Known rows, with every way that one mark hangs from another
z527(z387(z380(z923(z436(z765(z68 z651)))))): [ 5.10  0.28 -0.68 -0.87 -0.08  0.32 -0.13 -0.06 -4.06 -0.68  0.35  0.89
  1.18  1.46 -0.48  0.12 -0.36  1.14  0.61  1.79 -3.11 -2.05  2.30  2.94
 -2.00  0.05  0.86  0.96 -1.51]
z917(z244(z651(z765)) z923(z380(z387))): [ 4.98  0.79  0.01  0.99  0.01  0.19 -0.76 -0.30 -0.15 -0.73  0.54  0.78
  3.00  3.09 -1.41  0.76 -0.70  0.90  0.51  0.60 -1.07 -3.12  0.46 -0.90
  1.26 -0.16 -1.14  1.15  0.25]
z436(z765 z923(z380)): [ 4.88 -0.73  0.11 -0.15  0.42 -0.04 -0.68 -0.54 -1.96 -0.93  1.27  1.76
  3.23  0.51 -0.68  0.07  0.84 -0.18  0.78  0.26 -0.76  0.67  1.76  1.07
  0.28 -0.70  0.28  0.35 -0.91]
z436(z765(z68) z923): [ 4.29 -0.68  0.02 -1.01 -0.94  0.12 -0.35 -0.19 -2.73 -1.37  1.65  1.82
  2.58 -0.19 -0.91  0.01  0.62 -0.79  0.59  1.48  0.30  0.35  1.50  2.15
 -0.86 -0.90  1.12  1.12 -1.01]
z387(z380(z923(z436)) z527): [ 0.90 -1.36 -0.02 -0.73  4.65  0.71 -0.03  0.76 -3.25  0.52  0.70 -0.54
  1.47  1.71  0.72  0.31 -0.89  0.53 -0.34 -0.11 -1.70 -0.25  0.24  0.02
  2.99 -0.72 -0.06 -0.95 -0.90]
z765(z68 z651(z244 z387(z380(z923)))): [ 1.29  2.74 -0.37  0.35  2.11 -0.88  0.50  0.82 -3.19  1.05  0.63  0.80
  1.89  1.92  0.41 -0.29 -0.55  1.24 -0.59  1.59  1.49 -4.28  0.79  3.14
  0.60  0.68 -0.38  0.71 -0.76]
z527(z387): [ 1.50 -0.33 -0.23  1.18 -2.21 -0.14  0.10 -0.52  1.20  0.00 -0.88 -0.86
 -0.91 -0.22  0.02 -0.51  0.25  0.25  0.17 -0.05 -0.85  0.56 -0.51  0.03
 -0.39  0.11  0.03  0.28 -0.05]
z917(z244(z651(z387(z527) z765(z68))) z923): [ 3.49 -0.75 -0.07  3.17 -0.55 -0.30 -0.42  0.38 -1.57  0.42  1.75  0.47
  3.17  1.56 -0.69  0.28 -1.09  1.13  0.10  1.65  2.07 -1.34 -1.00  1.05
  1.50 -0.93 -0.40  2.64 -0.18]
z765(z651(z387)): [ 0.11  0.61 -0.67  1.95 -0.05 -0.68  0.22 -0.45  0.52  0.97 -0.55  0.29
  0.56  0.37  0.67 -0.07  0.06  0.67  0.48  0.67  0.99 -1.68  0.34  1.94
 -0.72  0.48 -0.83  1.06  0.11]
z651(z244 z387(z380 z527) z765(z436)): [ 0.01 -0.57 -0.44 -0.38  3.49 -1.84  0.00  1.05 -1.48  1.37  1.78  0.54
  2.76  2.25  1.08  1.47 -1.59  0.61  1.29  0.50  2.22 -0.27 -0.67  1.94
  4.81  1.15 -1.05  0.49 -0.50]
z917(z244): [ 0.92  0.06  0.30  1.27 -0.45  0.44 -0.26 -0.11 -0.70 -0.42  0.78  0.46
  1.11  0.13 -0.19 -0.44 -0.26  0.35 -0.36 -0.60  0.90  0.12  0.64 -0.28
 -0.02 -0.23 -0.10  0.54  0.22]
z917(z244 z923(z436(z765(z651)))): [ 5.97 -1.05 -0.10  1.29 -0.18  1.37 -0.78 -0.49 -4.54 -1.30  1.42  1.61
  2.40  2.45 -0.46  0.24 -0.80  1.67  0.77  0.32 -1.77 -1.10  3.40  0.79
 -1.94 -0.74 -0.07  2.45 -0.55]
z436(z765(z68 z651) z923): [ 5.43  0.65 -0.29 -0.25 -1.08  0.04 -0.46 -0.18 -3.08 -1.34  1.43  2.12
  3.09 -0.05 -0.52 -0.17  0.61 -0.26  0.77  1.68 -0.12 -1.18  2.98  3.36
 -2.90 -0.78  0.68  1.23 -1.11]
z436(z765(z651) z923(z380(z387))): [ 6.10  0.72 -0.68 -0.62  0.99  0.29 -0.70 -1.09 -1.18 -1.11 -0.13  1.73
  4.06  1.96 -0.64  0.09  0.93 -0.23  1.54  1.03 -1.96 -2.72  3.03  2.87
 -0.51 -0.46 -0.89 -0.12 -0.81]
z244(z651(z765)): [ 0.47  1.84  0.07 -0.41 -0.84 -1.21 -0.34  0.45  0.95  0.35  0.36  0.88
  0.24  0.18 -0.27  0.53 -0.34 -0.33  0.76  0.55  0.49 -0.23 -0.65  0.16
  0.02  0.39 -0.20  0.88  0.16]
z923(z380(z387) z436(z765(z651))): [ 3.85  0.93 -0.95 -1.33  2.75  0.84 -0.47 -0.95 -1.73 -0.58 -1.42  0.60
  2.55  3.20 -1.05  1.28  0.08  1.24  1.53  1.10 -3.50 -2.81  3.04  2.78
 -1.43  0.86 -0.71 -0.47 -0.71]
z917(z923): [ 2.38 -1.39 -0.03  0.59 -0.34  0.46 -0.17  0.00 -1.08 -0.51  0.60 -0.05
  0.04  0.82 -0.12 -0.11 -0.32  0.49 -0.06  0.23 -0.86 -0.69  0.05 -1.21
  0.45 -0.72 -0.10  1.17 -0.15]
z68(z765(z651)): [ 1.54  1.87 -0.69 -0.17 -1.22 -0.27  0.16 -0.13 -1.75  0.08 -0.34  0.36
  0.56  0.57  0.52  0.28 -0.08  0.63  1.09  0.32  0.28 -1.46  1.30  1.81
 -0.91 -0.20 -0.67  0.40 -0.19]
z380(z387 z923(z436)): [ 1.09  0.47 -0.68 -2.69  3.11  1.44  0.11 -0.52 -1.43 -0.11 -1.76 -0.92
  0.30  2.45 -0.04  0.51 -0.22 -0.11 -0.17  0.90 -1.69 -1.45 -0.39  0.06
  2.29  0.30 -0.74 -0.43 -0.08]
z527(z387(z380(z923(z436(z765))))): [ 3.88 -1.37 -0.17 -0.98  0.29  0.24 -0.18 -0.24 -2.62 -0.32  0.41  0.81
  0.63  1.46  0.05  0.02 -0.22  0.35  0.76  0.35 -2.71 -0.01  0.50  0.61
  1.67 -0.22  0.52  0.92 -1.02]
z651(z244 z765(z68)): [ 0.24  2.50  0.11 -1.44  0.85 -1.45  0.19  0.74 -1.98 -0.04  0.86  0.09
  0.86  1.22 -0.62  1.34 -0.54  0.59  0.34  1.44  1.61  0.40  0.54  1.53
  0.25  0.56  0.79  0.25 -0.58]
z380(z387(z527) z923(z436(z765(z68 z651(z244))))): [ 3.63  2.67 -0.98 -3.31  4.85  1.70 -0.20  0.04 -5.25 -0.17 -1.52 -0.36
  3.04  3.67 -0.06  0.55 -0.28  0.86  0.58  1.85 -1.50 -3.40  2.47  4.65
  0.94 -0.24 -0.86 -0.88 -1.28]
z527(z387(z380(z923(z436)))): [ 2.41 -0.93 -0.17 -0.21  0.83  0.11  0.18  0.01 -1.50  0.10  0.01 -0.62
 -0.41  1.41  0.21 -0.10 -0.54  0.73 -0.12  0.25 -2.50 -0.27 -0.18 -0.72
  1.06  0.18  0.22  0.15 -0.61]

Rows
[ 0.93 -0.18 -0.75 -2.18  4.60  1.74 -0.09 -0.27 -1.90  0.35 -1.79 -1.67
  1.20  2.66  0.45  0.45 -0.28 -0.04 -0.09  0.72 -1.57 -1.05 -0.34  0.70
  3.43 -0.63 -1.25 -1.43 -0.34] : z380(z387(z527) z923(z436))
[ 4.80  0.06 -0.13  1.77  1.55  0.49 -0.94 -0.05 -0.48 -0.33  0.44 -0.04
  3.99  3.21 -0.97  0.68 -0.82  1.07  0.59  0.38 -1.03 -2.55  0.27 -0.28
  2.95 -1.03 -1.60  0.19 -0.04] : z917(z244(z651(z765)) z923(z380(z387(z527))))
[ 1.60 -0.01 -1.00  0.67  3.45 -0.18  0.38  0.21 -3.90  1.44  0.09 -0.16
  2.42  2.58  1.50  0.68 -0.89  1.33  1.01  0.77  0.12 -2.03  0.54  2.66
  3.02 -0.62 -1.19  0.45 -0.85] : z68(z765(z651(z387(z380(z923(z436)) z527))))
[ 4.75  1.03 -0.84 -3.11  4.48 -0.04 -0.43  0.45 -2.74 -0.54  0.37 -0.52
  4.80  3.42 -0.81  1.92 -0.58  0.33  0.97  2.14  0.24 -0.94  0.90  2.18
  1.96  0.91 -0.78 -1.23 -1.07] : z651(z244 z765(z68 z436(z923(z380(z387(z527))))))
[ 2.02 -1.19 -0.34 -1.22  2.26 -0.11  0.14  0.02 -3.94  0.24  1.29  1.54
  2.17  1.94 -0.53  0.74 -0.57  0.60  0.25  2.07 -0.43 -1.37  0.26  2.29
  1.55  0.26  1.00  1.79 -1.18] : z651(z387(z380(z923(z436(z765(z68))))))
[ 6.51  1.98 -0.64 -0.81  3.18  0.63 -0.57 -0.16 -3.45 -0.75 -0.15  0.57
  5.37  2.82 -0.76  0.39  0.58  0.53  1.12  1.52 -1.05 -3.53  3.49  4.59
 -0.31 -0.79 -0.82 -1.40 -1.50] : z436(z765(z68 z651(z244)) z923(z380(z387(z527))))
[ 1.30 -0.18 -0.55 -0.94  3.44  0.85 -0.03 -0.84 -0.17 -0.13 -1.76 -1.27
  1.00  2.96 -1.17  1.39 -0.24  1.07  0.28  0.83 -2.83 -1.66  0.74 -0.12
 -0.15  0.95 -0.59 -1.43 -0.22] : z923(z380(z387) z436)
[ 1.79 -1.43 -0.20 -0.69  2.53 -0.33  0.02 -0.24 -3.02  0.59  1.08  1.68
  1.83  2.06  0.31  0.53 -0.42  0.16  0.73  0.80 -0.50 -0.62 -0.03  1.58
  3.24  0.06  0.15  1.79 -0.75] : z651(z387(z380(z923(z436(z765)))))
[ 6.02  0.78 -1.13 -1.66  0.22  0.41 -0.39 -0.22 -3.11 -0.49  0.48  0.76
  2.93  1.39  0.12  0.59 -0.09  1.03  1.24  0.99 -0.14 -1.28  2.09  1.49
 -1.92  0.64 -1.09  0.50 -0.66] : z68(z765(z436(z923(z380)) z651))
[ 1.88  2.55 -1.30 -0.86  0.07 -0.50  0.31  0.03 -2.28  1.24 -0.73  0.25
  1.24  2.14  1.05  0.63 -0.87  1.29  1.47  0.89  2.61 -2.29  0.16  2.87
 -0.12  1.39 -1.79  1.69  0.00] : z68(z765(z436 z651(z244 z387)))
[ 2.61 -1.40 -0.07 -1.91  3.81  1.06 -0.21  0.70 -5.24 -0.32  1.49  0.62
  3.06  1.79 -0.38  0.62 -0.64  0.48  0.13  1.31 -1.72 -0.81  1.24  2.24
  1.75 -0.80  0.94 -0.23 -1.66] : z387(z380(z923(z436(z765(z68)))) z527)
[ 0.44  1.43 -0.72 -1.94  1.23 -1.31  0.20  0.52 -2.05  0.81  0.57  0.29
  1.37  1.78 -0.23  1.63 -1.11  0.86  0.72  2.34  2.90 -0.12 -0.83  2.27
  0.71  2.25 -0.02  1.69 -0.29] : z651(z244 z387 z765(z68 z436))
[ 2.68  0.37 -0.48 -0.90  0.98  0.34 -0.45 -0.40 -2.61 -0.46 -0.27  1.13
  1.00  1.32 -0.12  0.54 -0.16  0.74  1.32  0.65 -1.92 -0.38  2.63  2.25
 -2.11  0.31  0.16  0.86 -0.70] : z923(z436(z765(z651)))
[ 4.27 -0.51  0.12  3.83 -0.62  0.58 -0.45 -0.44 -0.22  0.57  0.76  0.60
  2.39  1.96 -1.05 -0.60 -0.52  1.79 -0.48  0.15  0.54 -3.19 -0.64 -0.73
 -0.39 -0.24 -1.19  2.44  0.35] : z917(z244(z651(z387)) z923(z380))
[ 4.70  0.17 -0.18  1.84  1.67 -1.25 -0.14  0.58 -3.74  0.24  2.19  2.10
  5.04  1.60  0.41 -0.02 -0.11  0.27  1.20  1.34  1.36 -2.66  2.36  5.02
  1.18 -0.96 -0.17  0.76 -1.56] : z436(z765(z68 z651(z244 z387(z380 z527))) z923)
[ 3.54  1.58 -0.25 -2.19  4.52  0.76 -0.19  1.06 -6.57  0.01  1.02  0.67
  3.29  2.80  0.09  0.43 -0.89  1.40  0.34  1.15 -1.38 -2.71  2.90  3.76
  0.31 -0.45  0.05 -0.51 -1.81] : z387(z380(z923(z436(z765(z68 z651(z244))))) z527)
[ 2.35  1.17 -1.24 -1.91 -0.76  0.45 -0.10  0.08 -2.49 -0.09 -0.19  0.46
  0.87  0.96  0.64  0.47 -0.63  0.72  1.37  0.71  0.43 -1.71  0.97  1.79
 -1.97  0.97 -1.08  0.89 -0.16] : z68(z765(z436 z651))
[ 0.38  0.24 -0.62 -1.94  3.25  1.37 -0.10 -0.17 -0.78  0.23 -1.44 -1.11
  1.46  1.54  0.74 -0.27  0.19 -0.75 -0.13  0.32 -0.54 -1.48 -0.77  1.07
  4.38 -0.95 -1.46 -1.43 -0.21] : z380(z387(z527) z923)
[ 3.41  2.54 -0.84 -2.99  4.89  1.46 -0.41 -0.17 -4.52  0.19 -1.69 -0.32
  2.85  3.72  0.68  0.36 -0.16  0.47  0.96  0.64 -1.69 -2.54  2.10  3.84
  2.66 -0.51 -1.74 -0.79 -0.91] : z380(z387(z527) z923(z436(z765(z651(z244)))))
[ 2.40  0.18 -0.64 -3.33  2.55  1.35 -0.30 -0.81 -2.52 -0.53 -1.19  0.43
  1.45  2.54 -0.14  0.58  0.07 -0.50  0.80  1.05 -2.04 -0.93  0.54  1.44
  2.60 -0.17 -0.46  0.34 -0.47] : z380(z387 z923(z436(z765)))
[ 5.66  0.11 -0.15 -0.23 -0.29  0.53 -1.05  0.38 -2.08 -0.55  1.92  1.10
  2.87  2.22 -1.22  0.67 -1.41  1.75  0.29  0.59 -0.28 -1.71  0.27 -1.50
 -0.70  0.94 -0.93  2.44  0.08] : z917(z244(z651(z765(z436))) z923(z380))
[ 4.21  0.70  0.32  1.20 -1.90 -0.11 -0.51  0.53 -2.11 -0.90  2.12  1.06
  1.79  1.26 -1.48  0.23 -1.12  0.88 -0.21  1.41  0.64 -1.64  0.29 -0.30
 -1.08 -0.41  0.35  2.60 -0.09] : z917(z244(z651(z765(z68))) z923)
[ 6.07  0.55 -1.32 -2.02  1.67  1.20 -0.37 -0.43 -1.88 -1.22 -0.28  0.30
  3.58  2.05 -1.18  0.65 -0.05  0.69  0.40  2.58 -1.63 -4.05  2.17  2.47
 -3.28  1.52 -0.83 -0.54 -0.69] : z765(z68 z436(z923(z380(z387))) z651)
[ 5.11  0.40 -1.13 -1.51 -1.05  0.15 -0.23 -0.01 -2.91 -0.59  0.56  1.00
  2.13  0.65  0.83  0.19 -0.26 -0.04  1.45  0.87  0.63 -0.92  1.52  1.67
 -1.54  0.18 -1.10  1.31 -0.29] : z68(z765(z436(z923) z651))
[ 4.92 -0.79 -0.63  1.98  2.04 -0.26 -0.61 -0.77 -1.90  0.44  0.82  1.38
  4.80  1.11  0.46  0.04  0.90  0.65  1.45  0.70  0.30 -0.50  1.98  3.93
  1.04 -1.04 -0.97  0.45 -1.11] : z436(z765(z651(z387(z527))) z923(z380))
[ 4.46  0.57 -0.72  0.25  1.24 -0.99  0.14  0.74 -2.72  0.17  1.64  1.55
  3.31  1.78  0.23  0.10 -1.02  0.62  0.37  1.96  1.49 -3.80  1.66  3.23
 -2.02  1.42 -0.54  1.62 -0.77] : z765(z68 z436(z923) z651(z244 z387(z380)))
[ 3.98 -0.10 -0.35 -0.22  1.55  0.21 -0.27 -0.83  0.42 -0.75 -0.50  0.03
  2.71  1.70 -0.72  0.38  0.59 -0.37  0.34  0.62 -1.23 -1.55  0.88  0.37
  1.04 -0.31 -0.72 -0.97 -0.27] : z436(z923(z380(z387)))
[ 3.35  0.58 -1.09 -2.63  4.23  1.78 -0.53 -0.54 -3.34 -0.17 -1.46 -0.03
  2.61  2.74  0.61  0.41  0.08  0.10  1.14  0.85 -2.39 -2.15  1.96  3.34
  2.38 -0.62 -1.22 -0.56 -0.86] : z380(z387(z527) z923(z436(z765(z651))))
[ 2.13 -0.58 -0.20 -1.60  0.66  0.67 -0.20 -0.21 -3.19 -0.74  0.33  0.61
  1.13  1.13 -1.36  1.11 -0.29  0.51  0.63  1.62 -1.42  0.22  1.35  1.90
 -2.21  0.35  1.32  0.86 -0.92] : z923(z436(z765(z68)))
[ 2.73  1.16 -0.38 -0.80 -0.75  0.28 -0.25 -0.02 -2.59 -0.82  0.53  1.49
  1.59 -0.01 -0.71  0.22  0.26  0.50  0.72  1.54 -0.61 -1.80  2.48  3.61
 -3.12  0.22  0.62  0.79 -0.92] : z436(z765(z68 z651))
